Each row comes from the steps of one walk. Every step used is in the known rows, and no mark comes twice. Write the walk behind each row, first mark first.
(in the rows, 128 means zero)
Known rows
rubuv -> zota -> nikef -> topuf: [ 79 134  99 211 112 160 152 115 149 120 166 177 188 144 104 155 162 124
 137 165 121 138  86  93  62 131]
zota -> liga: [ 99 112 140 175 103 145 136 111 141 125 118 143 148 172 124 125 156 108
 118 131 109 124 134 110  85 151]
mazov -> zota -> nikef -> topuf -> fasas: [ 84 112 176 223 124 138 179 132 126 136 122 167 146 158  88 177 153 128
 147 172 147 127  81  99  97 140]
fasas -> topuf -> mazov: [ 89 121 150 167  77 169 130 146 131 121 119 162 147 145 137 116 144 106
 143 190 113 147 121  85 118 108]
fasas -> topuf -> rubuv -> zota -> liga: [105 128 112 185 104 164 151 111 147 111 177 156 188 151 137 119 158  81
 131 194  90 162 146  88 116 119]
nevep -> topuf -> nikef -> zota -> liga: [117 124 151 211 103 136 167 111 130 142  96 176 120 167  94 118 142  93
 153 203  95 126 106  97  88 181]
nevep -> zota -> nikef -> topuf -> mazov: [ 80 141 168 189 113 147 140 107 122 124 124 169 138 151  94 161 137 133
 150 176 147 144  82 102  58 171]
topuf -> fasas: [ 71 112 156 196  94 151 135 152 131 149  85 145 136 168 124 143 164 107
 144 142 138 126 125 121 123 139]
nevep -> topuf: [ 99 109 159 180  76 157 145 133 136 145 102 145 129 160 140 118 153 101
 149 145 132  84 127  95 100 136]
mazov -> zota -> rubuv: [ 95 109 176 205  90 124 174 135 154 167 142 173 146 163 121 143 139 110
 128 147 134  72 108  85 125 123]
nevep -> zota: [ 93 134 156 173  74 133 123 141 136 166 104 125 128 141 120 135 147 120
 142 151 144  87 129 121  98 149]
nevep -> zota -> nikef: [ 97 126 147 161  78 126 132 131 136 145 123 152 154 138 124 155 147 138
 134 152 131 113 121 111  76 150]
mazov -> topuf -> rubuv: [101 127 160 212 115 156 158 122 130 130 137 145 131 163 146 145 159 100
 169 151 133  87 125  94 135 121]
fasas -> topuf -> nikef -> zota: [116 134 124 197  83 146 150 170 137 155 113 159 132 127  99 126 151 107
 154 236  97 132 104  96 132 120]
fasas -> topuf -> mazov -> zota: [ 97 124 174 181  76 141 155 142 131 133 131 166 146 131 123 117 131 116
 146 211 120 119 112  69 129  98]
rubuv -> zota: [ 73 137 105 199  81 147 133 134 153 141 141 159 174 140 122 125 161 111
 137 155 120 111 121  99  99 117]
mazov -> topuf: [ 96 121 141 200  84 157 149 145 131 140 120 142 134 150 145 138 154 114
 156 146 120  74 117 105 115 112]
fasas -> topuf: [107 111 131 161  69 167 134 166 142 142 124 134 151 136 142 124 156 108
 133 176 111 114 134  97 125  97]
rubuv -> topuf -> mazov -> zota: [ 67 115 165 206  94 138 165 124 135 116 137 161 166 139  97 135 137 137
 151 193 120 120  98  72 109 120]
mazov -> zota -> nikef: [101 115 158 186  90 114 162 124 143 130 143 174 164 141 111 148 147 144
 131 157 125  99 108  78  95 119]
nevep -> zota -> nikef -> topuf -> fasas: [ 80 122 165 199 110 149 148 138 122 152 102 145 138 158  94 181 153 124
 147 168 152 139  95 130  80 172]
nikef -> zota -> rubuv: [106 123 133 212  97 134 169 131 152 170 116 184 129 165 115 139 165  89
 125 147 126  89 101 105 127 136]
fasas -> topuf -> nevep: [ 96 112 140 160  90 162 146 171 129 137  93 149 132 160 149 137 164  99
 129 165  97 146 115  99 133 108]
rubuv -> topuf: [ 77 103 121 186  86 162 144 144 145 123 128 129 169 143 119 141 161 128
 134 157 112 117 121 101 106 119]
mazov -> zota: [ 99 121 168 194  88 118 155 136 143 155 125 147 140 142 110 129 146 126
 138 156 137  74 116  88 117 118]
nikef -> zota -> nevep -> topuf -> rubuv: [145 118 171 201 117 131 174  87 134 166 107 192  92 159 113 123 162  73
 137 149 133 102 111  85 140 151]
nikef -> topuf -> mazov -> zota -> liga: [ 89 130 188 218 138 138 170  84 129 119 132 167 131 168  78 132 131 112
 139 175 131 131  84  86  74 160]
zota -> rubuv: [ 88 107 151 192  91 149 150 137 152 156 128 165 146 174 139 143 152 102
 123 128 128  99 116 102 115 134]

Write each row's walk
[100 111 131 185  73 151 150 113 146 162 132 183 145 144 131 115 144  93
 124 142 107 109 117  86 103 128]
rubuv -> zota -> nevep -> topuf
[ 96 117 136 192 121 159 151 120 138 120 135 160 152 154 106 161 161 131
 135 146 132 127  90  99  70 139]
zota -> nikef -> topuf
[ 82 138 190 222 126 140 164 110 131 134 125 165 123 154  82 139 136 121
 156 180 151 106  74  81  96 139]
nikef -> topuf -> mazov -> zota
[ 71  91 165 212 108 136 196 148 141 145 128 174 157 176 118 168 150 115
 125 158 100 117  84  81 135 125]
mazov -> zota -> rubuv -> topuf -> nevep
[ 69 115 144 177  92 144 146 154 127 144  89 125 141 154 116 161 155 123
 138 160 110 133 105 117 106 150]
rubuv -> topuf -> nevep -> zota
[137 109 150 189  86 135 167 110 138 177  90 187  95 148 113 118 154  85
 124 145 119  88 104  96 121 143]
nikef -> zota -> nevep -> topuf
[103 124 158 203 151 156 158  96 137 109 154 165 151 168 107 169 168 116
 146 150 146 141  95  89  89 149]
zota -> nikef -> topuf -> rubuv
[113 120 151 173 101 164 143 142 139 130 141 138 148 148 144 129 162  94
 145 180 124 128 139  88 143 107]
fasas -> topuf -> rubuv
[ 75 111 155 216  87 163 155 162 120 147  94 145 130 165 143 151 158 103
 164 153 128  98 118 121 133 123]
mazov -> topuf -> fasas
[101 133 165 213 149 160 151 107 139 133 134 136 125 169 103 150 166 100
 155 150 158 115 104 101 110 147]
nikef -> topuf -> rubuv
[ 99 117 196 187 101 115 154 101 130 153 120 197 120 148 100 129 127 121
 121 149 127 118  97  73 119 131]
topuf -> mazov -> zota -> nevep
[ 76 118 195 210  97 125 171 115 142 150 137 200 142 169 116 138 129 109
 137 162 136 104  93  73 120 134]
topuf -> mazov -> zota -> rubuv
[ 78 129  95 189  83 142 140 124 150 118 161 186 198 138 127 142 162 128
 131 155 109 137 114  88  78 119]
rubuv -> zota -> nikef
[116 122 124 179  97 157 149 122 147 147 171 175 164 131 136 128 154  86
 120 178 102 153 130  80 144  99]
fasas -> topuf -> rubuv -> zota -> nevep
[ 59 127 114 227 117 164 157 131 135 125 139 178 182 158  99 170 166 115
 145 171 129 162  87 108  83 140]
rubuv -> zota -> nikef -> topuf -> fasas
[100 142 134 218 103 125 146 142 139 156  98 169 124 144  83 132 157 117
 157 195 118 120  95 103 116 149]
topuf -> nikef -> zota
[ 90 116 143 204  83 146 146 123 141 161 133 193 144 145 111 123 126 105
 144 184  96 134 102  80  98 146]
rubuv -> zota -> nevep -> topuf -> nikef
[119 128 122 196 106 129 157 106 142 138 106 163 129 160 103 122 168  96
 119 150 107 116 118 114  95 153]
nikef -> zota -> liga
[104  88 210 197  84 129 178 128 123 180  90 175 106 161 116 135 136  97
 134 151 133  97 112  92 136 140]
mazov -> zota -> nevep -> topuf -> fasas
[106 119 161 228  92 141 179 136 140 173 107 196 117 173 108 135 141  86
 160 198 113 100  89  90 119 166]
nevep -> topuf -> nikef -> zota -> rubuv
[ 98  85 184 185  87 154 154 132 122 170  77 169 106 172 134 136 148  89
 131 131 128 122 121 109 125 151]
zota -> nevep -> topuf -> fasas
[109 132 152 217  89 137 160 139 132 160  89 172 111 152  96 121 147 101
 172 207 117 101  97  92 109 158]
nevep -> topuf -> nikef -> zota
[ 76 108 151 206 123 163 155 136 125 128 108 161 148 170 102 175 166 119
 144 151 141 152  90 116  88 152]
zota -> nikef -> topuf -> fasas
[125  96 195 183  80 124 173 112 135 174 116 172 110 145 119 122 130 107
 125 145 126  70 112  75 117 129]
mazov -> zota -> nevep -> topuf
[101 129 105 182  93 162 153 126 146 106 189 182 206 134 144 142 165 107
 140 202 101 165 131  72 117  99]
fasas -> topuf -> rubuv -> zota -> nikef
[ 84 136 117 200 112 140 149  98 149 109 175 191 197 152 127 148 169 115
 143 159 122 150 119  79  96 128]
topuf -> rubuv -> zota -> nikef
[ 99 131 150 182 106 145 142 122 134 144 128 141 142 143 100 169 149 134
 141 162 145 113  94 114  61 161]
nevep -> zota -> nikef -> topuf
[ 58  96 159 204  79 157 159 164 135 166 112 137 159 165 119 173 146 107
 138 172 128 127 120 128 122 157]
nevep -> zota -> rubuv -> topuf -> fasas
[ 88 137 122 205 125 144 148  84 149 113 166 165 177 168 120 127 161  90
 133 153 110 150 137  95  95 149]
topuf -> rubuv -> zota -> liga
[ 88 133 142 208 100 158 156 106 144 134 148 166 158 159 137 118 159  83
 165 170 135 105 130  79 114 136]
nevep -> topuf -> rubuv -> zota
[ 74 134 163 207 127 165 140 111 130 124 112 159 125 165  98 137 148 112
 150 157 146 133  83  98  85 149]
nikef -> topuf -> mazov
[117  94 168 169  82 150 149 117 133 163 103 166 112 157 136 121 142  98
 122 124 120  98 120  93 110 139]
zota -> nevep -> topuf
[102 126 155 165  88 128 129 115 135 147 111 125 134 156 117 131 143 112
 123 146 120 112 138 125  75 171]
nevep -> zota -> liga
[ 55  79 144 212  92 172 168 161 142 143 120 155 172 180 126 169 159 101
 132 154 115 141 115 114 133 137]
zota -> rubuv -> topuf -> fasas
[ 93 121 114 187  87 139 136 117 153 158 142 181 155 139 119 127 151 107
 109 132 107 125 114  95 107 118]
rubuv -> zota -> nevep
[130 122 133 188 100 123 152 115 143 175 100 183 106 142  99 129 164 101
 109 133 118 105 102 106 127 134]
nikef -> zota -> nevep
[ 85 139 167 192 125 146 146 141 124 164  78 128  97 167 102 164 157 110
 144 150 144 118  82 127  92 168]
nikef -> topuf -> nevep -> zota
